Known rows, with every step that occurs
G L: [ 17 -12   1   8 -15   4  -6   2   5   5   1   5  -4 -20  -5  15   7   6
  -4  -6  -4   3  -3  -9 -12   4  -2  -8 -11  -4   2  -7  -4 -11  13]
V D G: [ 19  -1   6   7 -17 -14   3   2 -10   1  -3  -3   9  -8   6   4   7   3
   6   0   0   4  -5 -18  -3  -1   2  -3  -4  -8  -4  14  -7  -5   6]
Z F: [ 13 -18  13  -1  -8   0 -10  -3   1   1   5  -5  -7 -20   6   5   9   5
   3 -15   7 -13   0  -9  -5   8  -3 -13  -4 -15  -1  -2 -17   0  16]
B L G D N: [ -9   3  -9  10 -12  -5  -2   2 -23  10   4  -4   5  -4 -17   2   6  12
  -7  -7  -1  -4   4  -6   1   5  -9  -4 -20  -8   6 -12  -2 -26   0]
D V: [ 13 -17   5   5  -9  -4  -6   3  -5   6  -7  -3  -1 -11  -3  14   9   5
  13 -11  10  -3   2 -23   2   2 -13  -6 -13 -14   2   7 -15   0  19]
B V D G L: [ 13   8   1  12 -11  -7  -3   9 -19  11   4  -4  12  -3  -8  -1   8   6
  -1  -6  -8   8  -3 -10  -6  -2  12   3 -10   4   5   9  -3  -9   5]
L G D C: [ -2  -5   5  10 -14 -11  -2   6 -15   1  -5  -7  -1  -7  -7  -3   5   8
 -10  -3   2  13   0  -9  -3   2 -11 -15  -8   0   1  -1  -3 -11  -2]
D C J: [ 10 -18  11   9  -7 -11  -3   3   7  -8  -6  -2  -8 -15   4  14   1   6
  -1   1  -1  -6  -7  -3  -1   5  -5 -11 -24 -13  -5  10  -3 -13   2]
V D C: [ 16  -6   5   6 -11 -18  -3   7  -9  -3 -10  -5   0  -4   4  -7   5   9
   4  -1   0   8  -5  -8  -2   3  -5 -10 -10 -15   1  18 -11  -2  10]
J Z F: [ 11 -19  16   4  -3  10  -2  -1   2  -3   4  -2  -3  -7   6   5  11  -3
   3  -9   8 -16  -3  -4  -8   5  -7 -11   3 -22   2  -1 -16  10   8]
P F J C: [ 25 -24  10   3 -12  -1  18   5   7  -2 -12  -6  -8 -11  12   4   3 -12
   5   0   4 -10   2   0  -4   8  -5   2  -1  -2  -8  -6 -13 -12  -3]
P L G: [  8 -10   3   3 -15   4  15  -2 -11   1  -3  -6   3 -13  -1  22  -6   6
   0  -7  -5   1  -1 -14  -7  10 -13  -4   9   1  -2  -7  -5 -12   5]
L G: [ 13 -15   7   6 -16  -4  -1  -6 -10   1   4  -4   0 -15  -1  11   2   4
  -2  -4   8  -5  -5 -15  -3   6 -16  -5   5  -7  -4  -3  -8  -5   9]
L B V D: [ 17  -7  -5   8  -8  -8  -4   6 -20   9  -3  -5   5  -4  -3 -10   2   8
   0  -6   3  -5  -6  -7   6   7   1   1   8  -5   8  22 -17  13  19]
D C J F: [  5 -17  19   7  -8  -9   4   4   9  -3  -1   3  -8 -16   1   2   1   1
  -5   3   3 -11  -4   0   3   5 -11  -8 -25 -19  -6   9  -4 -12  -9]
G L B V: [  9  -7  -9  12  -7   4 -10   3  -8  14   4   1   0 -14 -10   4   3   8
  -8  -8  -1   3  -4  -2  -2   6   3  -4  -1   6  11   6 -10   0  18]
B V D: [ 22  -9   4   6  -7  -7  -4   8 -21   7   1  -4   4  -6  -5  -8   7   6
   5  -9  -2  -8  -4 -11  -1   7   0   1  -5  -9   5  13 -14   6  17]
B L G D C J Z F: [-10  -6  20  12   2   3   2   5 -11  -1   5 -10   3  13 -10  -4   2   1
 -16  -7   1 -16  -4  18  -8   3  -2 -10 -23 -22   5 -10   5 -17 -21]
J C F: [ 17 -25   8   3  -8  -6  -5  -2  13   1   7  -2  -9  -2   6  -1   1 -11
   3   1   3 -13   4   5   9   6 -13   0 -17 -13  -8   1 -10  -7   4]
C F J Z: [ 19 -21  14   7  -6   4   3   1  10 -12   2   0  -3   4  -1  13   9 -14
   4  12   7 -26   0   3   1   6 -10  -4 -10  -7  -8  -4  -9  -3   1]
D G L B: [  6   1  -8  11 -17  -3  -2  -1   4   7   0   3   5 -14   1  14   1   5
  -8   1   1  17  -6 -10  -3  -3   4  -9   2   7   1   7  -2 -10   6]
L B V D C: [  6  -2  -5   9  -3 -18  -6   9 -19   7  -8  -9   3   4  -2 -16   1  11
   0  -4   5   9  -5  -1  11   6   0  -7   2  -5   9  31 -18  10  13]
P F J: [ 24 -18  11   2 -13  -1  16   4  -3  -4  -9  -6  -4 -19   7  11   6  -3
   6  -3   7 -11   0  -9  -6  10  -2  -6  -3   4  -9  -6 -12 -12   7]
N D: [ 18 -17   5   5  -8  -7   0   5   5   3  -6  -3  -3 -19  -4 -15   9  -1
   1  -3   5  -2   7 -16 -14   5  -5 -13 -20 -12  -2   5 -10  -6   8]
P L G D: [  4  -4  -1   7 -18   7  15   5 -15   4  -7  -5   4 -12  -7  14   0   6
  -7  -9 -11   1   4 -12 -13   9  -8  -7   3   8   0 -13   0 -15  -4]
Z F J C: [ 21 -25  14   1  -7   0  -4  -1  14  -5  -6  -7 -13 -10  10   2  10  -7
   3  -3   4 -20   2   2  -6   8  -2  -2   1 -13  -2  -5 -17  -4  -2]
C J Z: [ 20 -24  14  12  -7   9   6   2  10 -10  -2   6  -1  -9   2  20   5  -8
  -2   3  -1 -22  -9  -1  -8   3 -10  -1 -11 -21  -2   2  -1  -2   0]
B L: [ 15 -15   2   6  -8   1  -2  -3   0   9   8   2  -2 -11  -3   7   9   5
   2  -9   3  -4  -4  -5  -7   8  -3  -7 -25 -17   3  -5 -10 -13  16]
P F: [ 17 -17   8   2 -12  -1  13   3  -6   3  -1  -4  -3 -21   8   6   2   2
   6 -13   7  -3   0 -10  -3   8  -6  -9  -5  -4  -7  -3 -12  -8  13]
Z J F: [ 17 -21  13   4 -13   1   3   3   7   5   1  -1  -7 -27   5  10  12  -2
  -5  -2   7 -20  -2  -8  -3   1  -9  -3  -6 -12   1  -1 -20  -4  -1]

Rows
[ 19 -18  14   0  -8   0  -6  -2   3  -6  -3  -7  -8 -18   5  11  13   2
   3  -6   6 -21   0  -6  -9  10   2 -10  -1  -7  -3  -5 -15  -5   9]	Z F J
[  1  -4   2   9 -10   0  -2   6 -25  17   1  -6   8   1 -20  -1   8   7
  -2 -14   6  -2   4 -13  -3   2  -8  -3 -23 -11   7 -11  -3 -16   4]	B L G D V
[ 19 -28   9   4  -8  -5  -6   4  16  -1   2  -8 -12  -8  10  10   5 -12
  -1   2   2 -24   3   9   6  -1  -7   2 -13  -8  -3   1 -18  -9  -2]	Z J C F
[ 23 -21  10   9  -8   8   7   1   8 -10  -8   4   0  -7   2  17  14 -11
   3   8   6 -14  -4  -6 -11   4  -7  -4   1 -11   0  -2 -11   1   3]	F J Z
[ -2 -13  21  11   0   2  -1  11   3  -9  -6  -4  -5  -2   1   0   8  -2
  -8  -5  -3 -17  -2   9  -9   2   0 -15 -19 -18   1   2  -1  -5 -15]	G D C J Z F
[  9 -15  -5   9  -5  -1  -7  -1 -10  11   2  -3  -1 -13  -2   1   3   7
  -1  -8   8  -2  -4  -8   7   8  -3  -6   3   1   7  13 -18   9  19]	L B V
[  2 -18  23   7   6  -5   1   9  12 -10  -9 -11  -5   0   0 -18   5  -6
  -4   1   5 -15   3   7 -12   3  -1 -16 -24 -26  -2  12  -6  -5 -14]	N D C J Z F
[  9  -9   5   8 -18  -2   0   3 -14   4   0  -2   0 -15  -8   3   7   4
  -9  -7   2  -1   0 -14  -8   5 -10  -9  -2  -1  -1 -10  -3  -8   2]	L G D
[  5   5  -8  11  -6 -12 -10  12 -18  10  -7  -6   4   2 -10 -14   1  14
  -7  -3  -3  15  -6   4   2   3   6  -5  -2   2  13  22  -8   2  10]	G L B V D C
[ 18 -22  18   5 -12   1   7   2  10  -2   4   7  -5 -24  -1   7   2  -3
  -5  -1   2 -25  -4  -5  -1   8 -11  -1 -19 -20  -7   0  -2 -10  -3]	C J F
[  1   5  -8  13  -4  -6  -3   6  -6  17  -1  -6   9  -9 -13 -18   4   2
  -8  -2   3  16   6  -9  -7  -1  12  -9 -12  13   6  14  -4  -9  -1]	N D G L B V
[  6  -5   3   9 -14   0   1   1 -17  12   7  -2   4  -6 -14  -1   8   6
 -11 -10   1  -1  -1  -4  -9   7  -5  -8 -19  -8   3 -16   0 -19   1]	B L G D
[ 16   0  -7  10 -10  -3  -6   8 -16  12  -1  -2   7  -5 -11  -8   3  10
  -7  -7  -4   1  -6   0  -2   6   6   2   5   1  12  13  -7   5  14]	G L B V D
[ 10   3  -4  10  -9 -14  -1   4 -21   9   0  -7  12   0   1  -7   2   7
   2  -3   4   6  -5 -12   9   1   7   0   7   2   4  26 -12   7   9]	L B V D G
[  5  -7   5   8 -14  -4  -2   6 -22   8  -7  -6   6  -9 -14   4   8   5
   0 -11   8  -1   4 -21  -1   0 -15  -5  -6  -4   2  -4  -6  -6   5]	L G D V
[  6 -12   9  11  -8  -8  -2  11   2  -6 -11  -1  -7 -15  -3   6   7   5
  -8  -2  -7  -5  -2   0  -7   3   0 -14 -30  -6  -2   5   2 -17  -5]	G D C J
[ 17 -10  16   7  -5 -13   3  10   0 -16 -10  -7   2  20   0  -5   6 -10
   4  17   2 -14  -2  10   5   3  -6  -3 -11 -13  -6  13  -8  -2  -7]	V D C F J Z
[ 14   8  -7  10 -20 -11   1   5  -5   6  -5   0  11  -5  -1   2   2   7
  -6   2  -3  14  -9  -9  -4  -3   8  -3   7   0   2  15   0  -7   4]	V D G L B
[  8 -17  16  13   2  -6   8  10  13  -9 -13  -4  -1   0  -4 -11   4 -10
  -3   8   2  -6   1   2 -12   0  -7 -12 -28 -21  -2  15   0  -8 -13]	N D C J Z
[ -1  -5  -8   9 -13  -5  -6   9  -9   2  -7   1  -2 -19  -5   6  10  11
   0  -3  -4  -5   6 -15  -1   3  -8 -10 -17  -5   2   0  -9 -13   6]	G D N
[  5  -8  23   9   8  -5  -3  13 -15  -7  -2 -12   3  13   0 -11   3   2
   0  -5  -1 -22  -6  12   0   4   4  -2 -10 -22   6  19 -10   8  -5]	B V D C J Z F
[ 13 -16   6   4  -5  -8  -4   9  -3   9 -13  -7   2 -12 -10 -13  10  -1
  11  -8  11  -2  10 -23  -6   1  -9  -9 -24 -15   1  11 -13  -3  10]	N D V
[ 22 -21  10   3 -11  -6  -4  -1   7  -9   3  -4  -7  -9  -1  13   9  -5
   5   7   5 -22   2  -1   4   9  -5  -5 -17  -1 -11  -4  -9 -12   9]	C F J
[  6 -16  19   6  -3 -14   6   8  11  -1  -8  -3  -6 -14  -7 -24   3  -4
  -6   5   5  -9   5  -1  -4   4  -8 -12 -37 -20  -7  13  -2 -16 -16]	N D C J F
[ 14 -10  -8   8 -15   2  -6   1   7   7  -2   5  -2 -18  -4  10   3   7
  -9  -4   1   5  -6  -3  -7   4  -1  -9   3  -2   6   2  -5  -4  13]	G L B
[ 11  -7   5   7  -9 -12   3   3   4   5  -5  -5   3 -15   0 -10   9  -4
   3   0   7   8   6 -22 -10  -2   1 -13 -20  -5  -6  10  -7 -13  -1]	N D G
[ 11 -12  23   7  -1  -7   0  10  -1 -15  -8  -9   1   7   5  -4   2   0
  -1   0  -1 -21  -9   9  -5   2  -1  -6  -7 -31   0  16  -5   2  -8]	V D C J Z F
[ -1  -9   7   6  -8 -13  -9   8  -3  -1   1  -4  -7  -3  -3  -6   7   3
  -3  -2   0   1   7   1   6   5  -6 -19 -32   0  -6   3  -5 -13   0]	G D C F
[ -6  -1  -6   9 -16  -8  -4   4 -20   2  -4  -4   2 -14 -10   7   4  11
  -7  -4   0  -4   4 -16   2   3 -15  -6  -3  -1   1  -5  -4 -15   1]	L G D N
[ 13  -8  10   3  -9 -23  -8   8  -7  -5  -1  -9  -2   6   0 -10   1   4
   5   3   1  -3  -1   3  11   5  -6  -9 -20 -11  -7  16  -9  -7   7]	V D C F
[ -1  -1   4   8  -2  -7  18  14 -14   5 -12  -6   5   3  -3 -10 -12   8
  -5  -1 -11  -7  -4   8  11  10   1   4  -4  -4   3  26  -5  -3 -11]	P L B V D C J F
[  8 -18  14   8  -2  -5   2   3   9 -14  -4  -4  -4  11   1   7   7 -10
   4  15   8 -12   0   9   5   4 -10 -10 -16  -7  -8   6  -9  -6  -5]	D C F J Z
[  2 -14  10   2  -1 -19  -7   6   5  -2  -2 -11  -7  -2  -5 -25   3  -2
   3   3   8   1  11   0   3   5  -8 -19 -37  -8  -9  12  -8 -13   1]	N D C F
[  1  -7  11   7 -12 -15  -3   5 -11  -9  -3 -12  -3   4 -11  -1   5  -1
  -9   8   4  -7   5   3   5   6  -8 -12 -17  11 -10  -6   0 -21 -11]	L G D C F J
[ -9  -3  13   9 -13  -1  23   9  -9  -1  -9  -5   1  -8  -9   3  -8   3
 -14  -1 -13  -5   1   1  -3   8 -11  -5 -15  -1  -5  -6   9 -24 -28]	P L G D C J F
[  9 -11   3   8 -11  -2  -5  11 -11   9 -10  -1   0 -13  -9   4  14   5
   5 -12   3  -3   6 -21  -3   0  -8  -9 -20  -7   4   1  -9  -3  11]	G D V
[  2  -7  14  11   7  -6  -3  10 -14  -4  -5 -12   4  14   0 -14  -3   4
  -4  -2   3 -18  -9  17   7   4   5  -3   4 -19   9  28 -12  14  -4]	L B V D C J Z F
[  8   3  -1   9  -4 -16 -10  12 -12   0  -5 -12   2  14 -14 -13   2   5
  -6   9  -1  -4  -1  18  11   6   9  -2 -11  11   2  16  -6  -8   2]	G L B V D C F J
[  3  -1  -3  10  -1  -9  12  13 -15   0 -16 -10   4   5  -1   3 -11  12
  -2  -3 -14  -3  -7   7   6   9   7   1  -3   2   6  28  -4  -4  -1]	P L B V D C J
[  4  -7   9  10  -3 -15   3  10 -13   4  -5  -4   2   0  -6 -20  -5   5
  -7   2   3 -12  -7   8  15   7  -1   1 -10 -14   2  29  -7   3  -7]	L B V D C J F
